(in the rows, 128 means zero)
Known rows, with every way that one mark hangs from another
N(K(R(W))): [142 113 127 125 135 154 150 123  62 107 109 164 109 134 145 139 152  99
 142  74 124 130  96 136 136 172 152 186 147 105 135 124 156 113  85 131
 151  93 113 110 107  51 130 102 118 138 173 131 207 139 108 112 120  50
 157 129 135 108 167 144  57  51 142 204 123 160 107  96  86 116 137 127
  87]
G(Q(Y(W))): [112 121 156 110 142  68 115  51  84 177 148 151 164 110  99 187  98  87
 164 101 124 149 128 115 153 161 105 134 129 114 110 138 121  62 124 195
 127 104 131 122 159 135 124 131 180 150  97 118 130 139 122 159 132 135
 154 147 134 153  92 119  67 119 159 109 113 139 107 114 166 175 140 101
 109]
Y(W): [139  97 148 105 139 105 119  63  89 124 157 145 158 133 103 180 137  94
 157  92 129 138  89 130 164 130 122 135 131 130 141 126 134  90 147 161
  98  88 118 142 149 140 132 103 142 133 133  99 112 139 103 148 125  89
 113 135 102 157 110 137  65 125 138 132  73 140  84 124 147 161 139 101
 113]
Y(W(S(Q(G X)))): [120 157 176 134 166 117 118  95 123 133 125 138 158 140 119 159 111 113
 187 129 133 182  83 121 158 129 139 105 111  99 152 161 123  56 144 143
 131 109 152 153 181 149 131 109 133 118  80 113  96 118 126 149 136 124
  73 159 134 160  74 105 122  90 136  96 100 139 118 103 184 161 148 119
  84]
G(Q): [125 100 154  97 123  92 102  92  82 119 130 145 181 142 105 176 118  92
 139 101 127 108 113 142 124 186 119 170 122 126 138 132 121  70 113 158
 130  87 154  96 143 124 145 120 158 139 101  97 153 123 104 141 124 101
 147 126 141 113  98 143  67 102 144 148 111 142 104 130 130 178 131  99
 117]
K(N R(W(Y(Q)))): [160 113 131  95 123 187 161 107  81 150 101 139 117 143 109  97 163 113
 155  51  86 201 129  87 168 153 145 131 154 137 128 113 108 127 116 154
 144 117 167 110  91 106 122 137 125 185 129 117 184 174 160  85 159  72
 207 127 105 125 135 177  58 103 139 137 174 102 106  76  99 176 178 106
 103]
N(K(R(W(S Y)))): [182 153 148 143 134 192 134 123  62  85 104 163  75 150 145 114 167 121
 113  94 142 103 151 118 140 172 137 140 129 112  77 132  99 160  67 118
 116  99 129 128  94  74 123  73 111 168 136 130 181 138 158  88 155  74
 179 137 115 103 152 153  86  81 132 195 145  91 114 106  90 114 143 130
  76]
R(W(S(Q) Y)): [174 157 165 118 130 167 109 140 110  84 103  88 111 172 113 137 123 105
 119 133 145 137 136 139 147 159 132 114 133 152  85 152  73 125 117 137
  93 102 177 120 144 121 155  83  98 143 100  93 139 146 142  93 160  74
 143 156 132 145 120 143 132 120 141 126 122  89 110 126 129 155 152 127
 118]
N(K(R(W(S(Q) Y)))): [179 162 164 146 137 186 134 142  85  74  86 119  93 162 127 110 143 116
 100  98 128 133 167 110 130 162 139 112 129 143 104 151  94 141  81 118
 111  95 165 124 120  77 139  82 102 148 113 128 187 144 169  83 158  52
 188 135 131 109 134 145 113  72 136 179 158 119 113 123  93 115 145 134
  92]
Y(Q(X)): [108 110 154 114 158 105 103  91 104 120 120 148 160 109 103 159 141 109
 192 107 112 163  36 145 145 140 119 169 132 101 165 148 131  72 133 166
 191  98 165 132 133 145 138 141 134 162 108  98 104 123 115 139 150 121
 117 135 130 160 124 144  83 106 153  81 102 139 110 110 119 186 156  87
 112]
N(K(R)): [130 101 135 124 138 123 131 101  60  97 120 175 139 128 129 152 171 102
 126  74 117 123 107 131 119 165 135 178 120 120 177 130 153 111  90 121
 145  80 120 120 124  91 124 108 129 145 136 117 177 106 115 121 113  69
 162 119 146  95 148 160  51  47 120 188 121 169  99 111  92 119 128 118
  88]
N(K): [124  97 130 124 148 104 123 101  58  81 119 172 127 143 133 174 135  88
 136 126 126  96  96 169 124 160 128 184 120 116 165 139 155  90  99 132
 144  80 110 122 122 104 117  82 125 150 141 110 157 110  92 127 115  94
 136 127 126 122 141 160  61  85 136 180  95 156  94 125  98 136 126 111
 109]
N(K(R(W(S(Q(X)) Y)))): [148 176 175 148 140 172 127 132 103  88  64 135 100 154 136  97 153 120
 137  91 141 138 130  97 130 161 144 122 117 113  92 156 110 133  78 124
 164 101 182 122 120  71 130 106 100 156 106 137 169 151 167  79 162  82
 169 141 143 114 139 142 128  48 151 171 160 120 126 102  86 137 150 121
  75]
W(R S Y(Q(G X))): [156 192 160 145 156 166  96 118  85 125 112 164  92 129 120 108 131 151
 149 143 108 125 106 123 149 140 113 101 101  80 122 142  89 127 131 124
 124 143 141 138 122 198 132 117 116 194  57 117  90 133 144 129 170 195
 121 142  87 161  86 153 108 120 146  84 188  56 146 109 136 167 143  73
  88]
R(W): [144 111 136 106 130 127 121 124  76 123 128 133 119 156 131 160 129  92
 156 110 144 142  57 159 150 160 141 183 153 120 122 124 134  91 120 146
 132 105 130 107 127  91 156  95 120 138 168 104 165 147  79 132 128  65
 112 146 131 136 143 144  78 111 148 151  86 132 102  98 123 160 137 121
 118]
K(N R(W(S Y(Q(X))))): [151 159 159 113 125 192 140 102 101 145  88 147 102 142 117  71 190 135
 171  48 118 211 103  78 170 163 137 115 137 121  92 125 102 151 102 145
 183 117 187 128  91 106 114 135 127 198 109 128 161 161 192  77 187 107
 182 142 127 142 121 167  88  90 143 117 175  80 130  66 101 169 172 112
  86]
Y(Q(G X) W(S)): [129 155 165 136 157 145 122  80 113 151 138 182 145 105 117 154 130 127
 210 129 111 185  72 133 170 120 133 112 120  71 142 159 112  56 133 175
 149 127 133 168 154 179 117 119 142 141  89 111  76 125 146 154 159 154
  78 166 103 176  70 111  89 126 145  62 115 110 116 100 190 165 153  78
  77]
W(R S): [182 161 160 112 120 130  95 106  71  83 142 136  98 157 108 132 160 124
  95 110 150 106 102 144 125 162  94 145 116 129 130 113  99 150 121  96
  85  93 129 120 132 172 152  78 111 158 126 105 114 122 133 137 140 124
 123 124 115 143 103 154 106 122 134 127 106  91 113 136 117 146 113 109
 123]
S(W(R)): [161 135 171  90 120 115 120  98  80  98 140 102  94 168 125 164 110 120
 108  98 136 104 102 132 141 135 119 108 120 138 156 135 137 112 160 102
  89  76 128 122 137 164 151 102 123 138 118 106 150 152 110 157 112 104
 123 134 113 146 135 165  69 115 158 186 100 134  99 131  89 145 138  90
 132]
N(K(R(W(S Y(Q(X)))))): [154 165 163 156 155 201 124 120  88 100  84 166  81 117 132  91 168 135
 160  87 113 142 109 115 150 156 139 132 128  85  79 154 108 139  65 148
 185 114 153 141  91  97 121 106 116 175 113 142 156 143 189  88 183 110
 184 146 117 132 141 145  99  86 159 144 169  90 127  98  91 137 162  90
  66]

Rows
[165 191 177 124 139  93  99 119  97  98 127  90  97 134 104 133 123 116
  98 131 131 170 111 125 108 168  86 120 125 140 124 136  97 120 129 105
 109 115 156 118 166 152 144  98 121 159  91 117 112 124 135 135 142 137
 136 131 159 163 100 144 134 108 139  80 131 116 126 129 125 152 124 131
 135] -> W(R S(Q(Y)))
[184 149 146 150 142 210 137 130  84  87 104 159  73 129 125  97 163 132
 127  96 104 137 149 125 145 160 141 118 131 115  89 147  84 142  73 139
 134 107 140 139  91 119 122  87 105 160 126 134 176 138 187  91 180  85
 196 135  99 117 138 156  84 106 148 150 170  94 114 116  95 120 157 102
  78] -> N(K(R(W(S Y(Q)))))
[120 210 173 149 165  90 114 130  91 141 105 129 100 132 124 130 105 119
 158 158 132 183  76 112 126 164 123 117 108  85 140 145 120  86 129 114
 163 140 157 122 163 142 138 119 115 167  73 133  87 125 100 146 139 177
 101 154 168 176  88 131 142  73 142  84 161 124 158  95 156 158 127 126
 102] -> W(R S(Q(G X Y)))
[142 178 145 150 158 187 119 143  92 141 102 164  92 133 135 129 119 126
 199 152 121 158  84 148 172 155 152 126 135  63  87 158  86  92 114 162
 163 153 154 133 117 138 132 109 115 170  90 122 114 139 133 120 176 149
 118 170 107 161 109 131 105 125 155  89 158  72 140  86 157 168 172  94
  76] -> R(W(S Y(Q(G X))))
[136 161 152 141 162 143 116 120  76 145 103 157 110 129 117 119 105 141
 171 134  96 128  87 116 148 135 120 119 103  81 142 140 116 100 146 140
 136 148 148 126 123 175 131 131 118 202  73 113  99 150 103 134 149 181
 132 137  91 163 107 157  84 113 150  89 189  90 144  97 127 189 149  64
  95] -> W(R Y(Q(G X)))
[147 154 166 123 151  87 128  79  99 145 143  98 116 121  94 151  85 105
 131 100 114 181 110 114 136 130  94 102 126 150 138 132 122  89 160 143
  83 117 141 131 171 155 140 124 132 150 107 119  98 159 114 156 131 122
 143 136 131 181 104 138 108 113 154  93 122 146 110 117 134 169 132 105
 131] -> S(Q(Y(W(R))))
[163 136 143  85 101 168 151 106  77 130 117 145 116 160 130  97 195 107
 132  49 143 194 101  94 144 185 141 161 154 140 121  97 123 143  91 108
 136  93 144 108 107  79 131 102 125 150 162 121 191 145 155 100 147  62
 150 132 148 113 117 162  73  78 119 166 127 119 115  79 116 137 144 153
  95] -> K(N R(W(S)))
[163 160 155 124 143 140 140 136  93 114 111  81  94 182 128 146  51 121
 110 159 102 117 174 119 140 125 133  48 104 131 159 161 106  88 171 110
  68  99 147 123 153 160 146 111 108 146  63 109 147 159  97 147 115 118
 136 149 110 129 108 152  92 101 148 169 162 126 118 128 117 153 157  93
 121] -> S(Q(G) W(R Y))
[189 165 159 125 128 148  88 106  69  78 128 130  83 173 111 117 164 131
  83 113 150  73 140 124 137 158  92 117 103 143  88 117  79 175 126  99
  55  99 140 122 116 183 149  72 108 187  90 106 100 139 137 119 151 144
 141 131  94 145 104 177 108 130 131 130 140  52 117 138 113 150 126 107
 119] -> W(R S Y)
[129 202 172 146 159  96 118  78  67 178 134 185  83 108 133 134 120 125
 180 129 140 163  77 110 169 144 119 107 109  58 103 128 126 105 134 134
 136 149 101 151 148 157 118 110 139 175  97 143  69 138 115 172 140 203
  84 165 120 191  80 118 110 110 149  83 140 102 144  89 177 157 128 113
  80] -> Q(G X Y(W(R S)))
[135 123 147 109 149 109 145 125 111 121 127  90 154 170 127 190  65  92
 151 160 107 165 123 153 140 137 153  98 123 120 207 181 135  33 168 133
 122  88 142 129 176 122 140 114 124 104  83  99 166 133  93 159  99  72
 101 159 140 127 112 134  78  83 142 159  99 189 101 118 146 149 160 112
 120] -> S(Q(G) W)
[165 144 155  90 105 161 147 127 113 123  96 100 128 168 115 102 169 104
 125  52 126 233 125  81 130 174 141 132 155 163 147 120 114 121 102 107
 139  92 186 107 135  78 142 117 117 140 142 114 198 156 164  94 144  27
 159 128 160 108 109 150 104  64 117 162 125 141 112  87 108 139 145 161
 109] -> K(N R(W(S(Q))))
[ 78 147 132 139 175  68 118 103  62 178 121 188 146 112 139 175 118  88
 216 152 124 176  39 139 151 171 140 184 127  43 158 139 149  41 134 159
 205 133 119 121 145 102 111 129 140 179  99 125 101 111  49 153 112 167
  89 171 161 163 128 128  67  61 141  92 130 153 143  67 164 178 150 130
  90] -> Q(G X Y)
[134 169 180 144 136 153 138 133 106  87  73 135 108 140 142 105 156 116
 153  74 137 164  88 120 122 164 148 153 130 114 119 159 139 111  74 110
 192  97 175 125 126  58 140 102 105 134 128 139 186 133 153 106 154  57
 148 143 164 115 137 129 123  42 146 165 128 160 127  95  92 116 133 137
  76] -> N(K(R(W(S(Q(X))))))
[ 86 147 140 139 177  74 128  67  68 203 137 194 141  98 130 185 100  91
 234 128 126 185  53 123 178 142 139 139 122  52 139 145 150  43 152 182
 170 140 100 141 163 118  99 131 157 162 102 135  87 127  68 171 119 175
  85 175 136 184 108 116  74  83 146  84 115 153 126  66 184 172 147 116
  81] -> Q(G X Y(W))
[156 160 142 125 141 155 128 156 100 112 118 110 124 163 142 155 104  95
 142 157 130 179 101 153 136 166 155 140 147 110 139 158 100  61 117 126
 126 118 148 124 155 105 152  87 104 112 126 110 155 121 107 130 141  73
  92 159 137 143 101 119 118  99 129 122 112 138 123 102 169 142 142 142
 102] -> R(W(S(Q(G))))
[168 129 160 114 139 142 126  76  95 124 149 134 112 115  81 141 109 128
 136  83  97 151  95 125 152 110  99 106 129 137 145 130 111 101 153 148
  79 111 121 142 140 193 155 120 130 148 121 100 104 158 139 159 144 121
 143 118  75 173  91 140  80 161 158  98 117 115  91 131 128 167 134  57
 129] -> Y(Q W(R))
[193 169 162 128 135 170  92 114  88  82 126 122  81 141  94 114 146 144
  95 116 108 111 142 127 135 144  90  95 113 140 108 132  65 163 132 121
  73 114 152 133 120 208 152  90 111 194  85 101  99 143 168 115 182 148
 161 127  77 154  96 169 109 160 143  86 158  47 113 146 117 157 135  78
 121] -> W(R S Y(Q))
[152 182 175 142 153 155 114  90  99 148 135 169 103 109 119 116 115 146
 176 109 104 159  79 118 171 115 115  93 114  81 131 141 114  91 147 139
 116 140 128 161 139 198 133 122 131 155  91 120  82 139 148 163 164 179
  86 146  94 177  66 126 101 135 153  66 142  90 129 100 168 157 138  62
  91] -> Y(Q(G X) W(R S))
[110 182 170 143 174  75 133  94  88 190 115 139 117 116 117 146  63 111
 187 125 105 192  78  96 152 128 121  98 113  96 149 145 143  51 161 144
 140 149 136 136 175 140 125 145 139 160  92 133  84 154  89 173 122 166
 106 154 138 185  91 120 112  87 156  79 154 154 139  86 156 175 132 101
  99] -> S(Q(G X Y(W(R))))
